Each row comes from the steps of one walk. Every step used is in the known rows, and no mark comes twice. Write the walk behind each row, first mark first.
Known rows:
kosiz viluve: [ -3.0   1.6   8.1   6.5   3.4 -10.6  -1.1   2.8   8.6   6.0   9.7  -2.2
   2.3  -1.6   8.0  -3.9  -5.5 -12.3  30.1 -11.7  12.6   1.6 -23.1 -19.2]
kule savaz viluve kosiz fevin putud zepud: [  9.1   1.4 -11.3  -7.7  18.0  -6.3   6.2  27.3  -4.2  18.4  24.8 -20.3
  -2.3  -7.2  61.9 -30.6 -20.7 -39.2   7.2 -19.8  12.5  25.7  58.7   3.9]
kule savaz: [ -3.0   6.5  10.1   1.6   6.8   0.7  -4.0   4.4  -9.6  16.8   7.0   2.9
   3.6  11.0   7.1 -11.8 -14.6 -10.9   0.1   9.6  -1.7   6.7  16.8  -2.2]
pelet savaz gulon: [ -2.0  -0.5   0.2 -23.2   5.4  12.0   1.1   5.6  -0.3  11.6  13.0  12.1
  -1.9  22.4  14.2  14.0 -27.0 -14.9  -8.4   1.7  -7.7   5.4  26.9  -2.7]
fevin putud: [  0.6  -1.5 -10.3   8.6   8.3  -0.7   9.0  12.9   9.9   1.6   0.7  -2.5
  -3.7   3.6   7.3  -7.2  -4.3  -2.4   0.8  -3.9   5.5  10.1   6.4  -0.2]
gulon savaz: [  2.0  -2.9  11.5  -5.1  -3.7  -8.4 -10.9   8.2  -3.9   9.3  -7.2  -0.6
  -6.4  -9.0   7.2  -0.8 -13.0 -10.1   5.7 -21.2  -0.1   2.8 -22.4  -4.2]
viluve kosiz fevin: [  2.8   0.5   5.3  -3.8   4.3   2.4  -4.7   7.9   7.8 -10.2  -9.2  -9.4
  -2.8 -20.1  26.7  -8.5  -6.3 -16.0   9.2 -13.7   8.1   0.9  36.7 -12.0]
gulon savaz zepud putud fevin: [  7.5   1.8  -3.4 -10.7 -13.3  -4.1 -20.9  10.2 -13.1   5.4  14.7 -17.6
 -10.5 -25.2  14.8  30.1 -24.2  -8.9 -10.4  -2.6  -3.6   9.0 -86.6 -12.7]
kosiz fevin putud zepud: [ 10.5  -6.8 -28.1   3.1   4.4  -1.3  11.0   9.5  -2.3  11.3  39.9 -16.9
 -18.1 -26.4  26.1 -20.9   2.8 -11.1   2.1 -12.7   6.5  17.1   2.5 -18.2]
nodin savaz fevin putud zepud: [ 12.3   6.6 -25.0 -27.7   9.0   2.3   8.5  21.0 -19.3  33.4  40.4  -5.6
 -15.6 -18.9  26.5  -8.7 -21.4   2.0 -13.6 -12.5 -15.9  20.9 -45.8  16.2]
pelet savaz kule: [ -0.9   5.7 -14.6 -28.2   1.1   6.4  -2.2  10.0 -17.9   2.1  16.8   6.8
  -3.2  23.4   5.9  17.7 -24.0  -7.5  -4.6  -5.1  -6.5   8.9   6.5   3.7]
kosiz fevin putud zepud savaz: [  9.8  -7.6 -36.2   5.6   0.9 -12.1   3.0  -5.9  -3.0 -14.4  20.6 -19.8
 -27.9 -40.4  29.4 -20.1 -10.8 -18.5 -12.3  -2.7   0.7  12.6  15.1 -32.8]
viluve kosiz fevin putud zepud savaz gulon: [  6.6  -7.2 -22.6   2.6   4.9  -2.0   0.3  -0.2  17.2 -23.2   2.0 -11.9
 -22.1 -13.1  52.4  -8.6 -11.0 -28.2 -16.1 -13.3   0.1  18.7  30.0 -28.5]
kule savaz fevin: [ -1.7  13.8   7.2 -10.7   5.9  10.9 -15.0  19.8 -21.5  12.0  14.9   4.1
  -4.6   0.9  17.8  -7.9 -16.5 -13.6   7.2  13.0 -17.4   9.5  15.5  16.5]
viluve kosiz fevin putud zepud savaz: [  9.4  -2.6 -23.1   5.6   0.3 -12.6   2.4   1.9   8.3 -23.1  -2.9 -21.0
 -29.6 -32.0  42.5 -18.3  -7.5 -22.3 -12.1 -16.7  12.3  10.9  30.4 -35.9]
viluve kosiz fevin putud zepud: [ 10.1  -3.5 -17.0   1.2   4.8  -2.1  11.0  20.0   6.1   2.5  13.5 -18.8
 -21.9 -22.9  39.6 -18.4   5.7 -12.7   3.8 -26.6  16.4  14.8  17.3 -20.1]
putud fevin savaz zepud: [  4.7   4.2  -9.2  -9.5  -1.7  -8.3   8.4  16.0 -26.3   0.2  -5.7  -7.5
  15.4 -23.5  28.1  16.4 -20.3 -15.0   6.3  11.9   0.7  16.0  -9.0  -1.8]
savaz viluve: [  1.5  -1.6  -3.9 -11.4   5.8  -4.6   3.2   1.7  -0.4   1.4   3.8  -4.2
  12.4   6.0  14.1   0.4 -13.9 -15.5   1.5  -2.8  -4.2   3.2  20.1  30.3]
zepud putud: [ -4.6   0.5  -1.2  12.0  -2.2   2.3 -11.8  -7.9   5.6 -11.2  -2.4  -6.6
 -13.0  -9.6  -9.7  11.0  -6.2   6.9 -16.3  10.9   1.6  -0.7 -10.1 -10.1]
savaz zepud putud: [  2.3  -4.5 -13.7  -2.2  -8.1   2.2  -8.7   5.5   0.7  -9.5   7.3  -0.7
  -5.7  -5.4  -2.5  32.4  -0.2  10.3 -16.2  13.6  -1.0   5.9 -48.6 -20.6]
kosiz fevin savaz zepud: [  4.1  -7.5 -13.2 -10.5   4.1  -7.6   4.5  14.8 -16.0  -6.8   0.8  -0.9
  12.8 -32.8  31.3   5.0 -15.0 -19.6  13.0   8.9   4.3  17.5  26.2 -21.6]
putud zepud: [  7.0  -0.2 -11.7  -3.1  -7.4  -5.4   5.6  -2.4 -11.9   9.5  23.6  -7.7
 -13.5  -4.4   5.9  -5.2  14.6   6.6  -2.4  -8.7   3.7   4.0 -27.6  -9.0]
fevin savaz: [ -5.0   0.9   0.9   5.0   3.7 -11.3   6.5   2.6 -10.4  -7.7 -29.1   2.3
   5.7 -10.0   9.6  -4.9 -12.4 -11.4   6.8   6.1   8.2   8.1  44.5  -1.4]
kule savaz zepud putud fevin: [  1.6  10.1  -5.0  -3.3  -2.6   5.5 -15.4   9.5 -20.6  14.1  24.6 -12.5
  -0.7  -8.4  14.2  20.0 -26.8  -8.8 -17.4  26.9  -5.7  14.8 -48.3 -13.7]

Which walk is each row?
[ -4.8  10.3   5.5   3.0   5.4  -8.7  -4.3   6.4  -6.4 -18.1 -41.0 -24.0
  10.9 -18.1  37.0  10.0 -42.2 -28.9  -9.2   4.0  13.2  11.7  56.7  25.0] : zepud putud fevin savaz viluve kosiz
[  3.3   5.7   9.4 -16.9  -4.3   2.1 -20.3  21.1 -15.0   4.0   4.3  -0.3
 -14.6 -14.0  18.7   3.6 -14.2 -13.2  10.3 -16.4 -17.7   4.3 -23.6  15.3] : gulon savaz fevin
[  1.4  -4.2  -8.9  -7.7  -1.0 -13.2   8.6  16.0 -13.8  -6.1 -18.4   7.9
  11.4  -7.4  17.4  16.6  -4.1  -8.0   8.2   8.4   4.6  14.2   5.9 -14.4] : fevin savaz zepud
[ -4.0   1.2  -3.9  -5.3   7.9  -2.6  -3.3  14.7  -8.9 -26.2 -22.2  -2.6
  12.5  -3.8  38.4  -4.7 -18.2 -26.1  13.1 -10.5   8.7  20.5  59.7  -4.2] : viluve kosiz fevin savaz kule
[  5.8   7.4 -17.8 -24.4  -6.2   5.3  -7.0  12.8 -19.2   9.3  24.9 -11.8
 -13.2 -20.8   9.7  39.8 -35.4  -3.5 -19.7  18.3  -4.1   4.6 -42.1 -17.8] : pelet savaz zepud putud fevin
[ -1.2  11.9  -4.0  -2.6  13.4  11.2  -5.4  31.4 -11.0  17.2  15.4   2.7
 -10.9   4.6  25.1 -12.9 -22.4 -18.4   6.8   9.2 -11.9  18.6  22.8  17.5] : kule savaz fevin putud
[  5.1  -3.2 -40.6  -0.7  -3.1 -10.5   1.4  -2.2 -11.8 -21.2  18.8  -8.5
 -19.1   9.9  17.4   0.4  -2.3  -7.7 -19.7  -4.4  -4.3  21.3 -26.3 -14.8] : fevin putud zepud savaz kule
[  0.5  -2.1  -0.9 -13.3  -3.9  -1.2 -15.9   8.6 -10.6  -0.1   6.0   2.9
   0.0  19.2  10.1   6.0 -12.4 -10.9   3.5 -23.2  -7.6  13.8 -38.1   5.3] : gulon savaz kule
[ -4.0  -5.1  -6.9   0.3  -0.4   0.4  -9.5 -20.6  10.3 -29.1  -7.2   6.5
  -2.4   8.5  12.0   7.4 -19.5 -17.5 -21.2  13.8 -15.8   4.0  12.7 -10.8] : zepud savaz gulon
[ 14.3  -7.7  -9.4 -14.8   7.2 -15.6   0.1  29.5   4.0  11.5  14.3 -25.6
 -13.3 -21.1  62.4 -19.8 -17.9 -37.6  11.1 -52.0  14.1  21.8  19.5   5.5] : gulon savaz viluve kosiz fevin putud zepud
[ -9.2  10.7 -14.1   7.8  -0.8   1.0 -10.8  -3.7 -23.9 -18.6  -1.7 -14.4
   5.9  -6.3  12.0  15.7 -35.2 -11.4 -14.6  18.4   1.4  22.4   0.3   7.7] : zepud putud fevin savaz kule
[  4.1  -0.6 -30.1  -8.6 -11.2  -8.3  -6.4 -15.0 -17.9 -27.0  20.2  -5.8
 -16.2   6.7   9.8   6.8  -0.9  -5.1 -20.0  -0.6  -9.0  11.8 -30.3 -16.1] : putud zepud savaz kule
[ -3.3  -3.2 -12.7   4.2  -5.1 -10.6  -3.1   8.2  -9.9 -15.9 -19.3   2.0
   1.4 -16.9   7.1  27.4 -13.5  -0.6  -9.0  19.9   7.3  14.1  -5.0 -25.3] : fevin savaz zepud putud
[  9.0  -1.7 -23.6  -4.6   1.9 -21.8   7.3   6.8   7.2 -22.3 -14.6 -16.9
 -14.4  -0.5  42.9  -5.0 -10.6 -25.8 -13.8 -21.6   9.3  11.3  27.1   0.5] : fevin putud zepud savaz viluve kosiz
[ -2.5  -0.1   6.4   2.9   8.0  -9.1   1.6  10.4  -0.2 -17.3 -36.9  -6.6
   5.4 -28.1  37.1 -12.9 -17.3 -26.2  12.2  -8.3  17.1   9.5  78.5 -15.7] : viluve kosiz fevin savaz
[ 11.6   1.6 -14.1 -11.1  -3.5  -4.7  -7.1  31.7 -15.2  15.5  25.9  -9.3
 -35.7 -17.1  31.6  -7.7  -2.4 -11.8   7.3 -29.8  -6.8  18.6 -44.8   9.8] : gulon savaz fevin putud zepud
[  6.7  -4.1 -28.0   8.7  -3.8 -15.8   6.2  -4.6  -3.5 -14.9   4.6 -11.6
 -28.0 -12.7  14.9 -10.2  -2.4  -6.3 -19.2  -2.8   3.2   9.8  -2.7 -25.2] : fevin putud zepud savaz
[  2.1   5.3 -13.2  -2.0   9.0   8.7   0.0  26.8  -4.7   1.1   8.6  -0.8
 -14.9  -4.7  17.9  -1.8  -5.7  -7.8   3.4   0.7 -11.5  12.7   2.4  22.9] : savaz fevin putud
[  7.0   5.4 -21.1 -10.2 -11.8  -6.8 -11.0  -3.8 -23.0 -20.8  16.7  -9.9
 -33.0 -23.8  17.6   3.4  -2.8  -6.0 -13.3   7.0 -18.4   3.2 -17.8  -6.0] : putud zepud savaz fevin
[  8.0  -3.0 -24.6 -10.1  -5.3 -21.0  -1.0 -15.9 -12.8 -15.7  13.2 -14.6
  -9.0 -11.2  22.3  -2.8 -12.8 -16.2 -14.9  -2.5  -6.5   3.6  11.4   2.7] : putud zepud savaz viluve
[  4.1  -4.1  -4.3 -12.3   3.6  -9.6   3.9  22.4  -6.9 -15.7 -26.0  -1.6
  10.9 -29.1  44.4   9.3 -11.7 -22.8  15.1  -6.2  11.8  15.3  40.8 -25.5] : viluve kosiz fevin savaz zepud
[  6.8  -3.5  12.9 -20.7   7.4  -9.3 -13.6  15.8   3.1  -5.2 -10.9 -15.8
   5.6 -21.4  48.4  -9.4 -30.1 -40.4  14.6 -39.4   6.8   7.5  40.5  14.7] : gulon savaz viluve kosiz fevin
[ -1.6   7.7  -3.2   8.7  -4.6   4.7 -12.5  -7.3  -4.7  -4.3   8.5 -20.6
  -8.8 -19.6  -1.3  12.3 -18.3   0.2 -19.3  16.2  -2.6   2.2 -22.7   1.4] : zepud putud fevin
[ -0.4  -5.1  -7.0   2.1   0.3  -7.0  -7.6  16.7   1.4 -25.7 -27.2  -7.7
  -3.3 -36.8  35.0  19.7 -18.3 -15.1  -1.8   6.1  16.6  14.3  33.7 -35.9] : viluve kosiz fevin savaz zepud putud
[  3.5   2.0  -2.0 -14.0   2.4   0.0  -3.5  17.7 -15.1  18.7  15.0   8.2
  10.5   9.1  13.1   8.3  -5.5  -8.5   1.1  11.3  -3.5  11.0 -19.2 -14.5] : kule savaz zepud
[  1.3   4.7 -22.2   0.2   4.8  -1.4  -7.8  11.8  -2.3 -26.9  -6.8  -3.4
 -24.9 -14.3  21.1  -0.7 -20.3 -15.4 -10.7   9.6 -16.4   8.3  13.0   6.8] : zepud savaz fevin putud
[  4.7  -6.8  -0.4  -7.7 -11.9  -6.9 -20.0  11.0  -2.8  -2.1   1.6  -2.1
 -11.7 -11.7   5.3  29.5 -10.3  -1.0  -8.9  -6.7   0.4   7.4 -72.7 -25.0] : gulon savaz zepud putud
[  4.1  -6.9 -28.5   7.0  -0.1  -5.9   4.7  -7.5   8.3 -14.9  12.3  -2.4
 -20.4   7.8  25.2  -1.8  -6.9 -11.7 -22.9   1.5  -6.4  16.5  -7.2 -17.5] : fevin putud zepud savaz gulon
[  6.3  -0.6 -10.4 -26.2  19.9  -1.1   7.5  30.7   6.4   5.4  -0.5 -13.3
  -4.7 -12.7  52.2  -6.0 -43.1 -39.8   7.2 -25.2  14.0  13.0  90.2   9.4] : pelet savaz viluve kosiz fevin putud
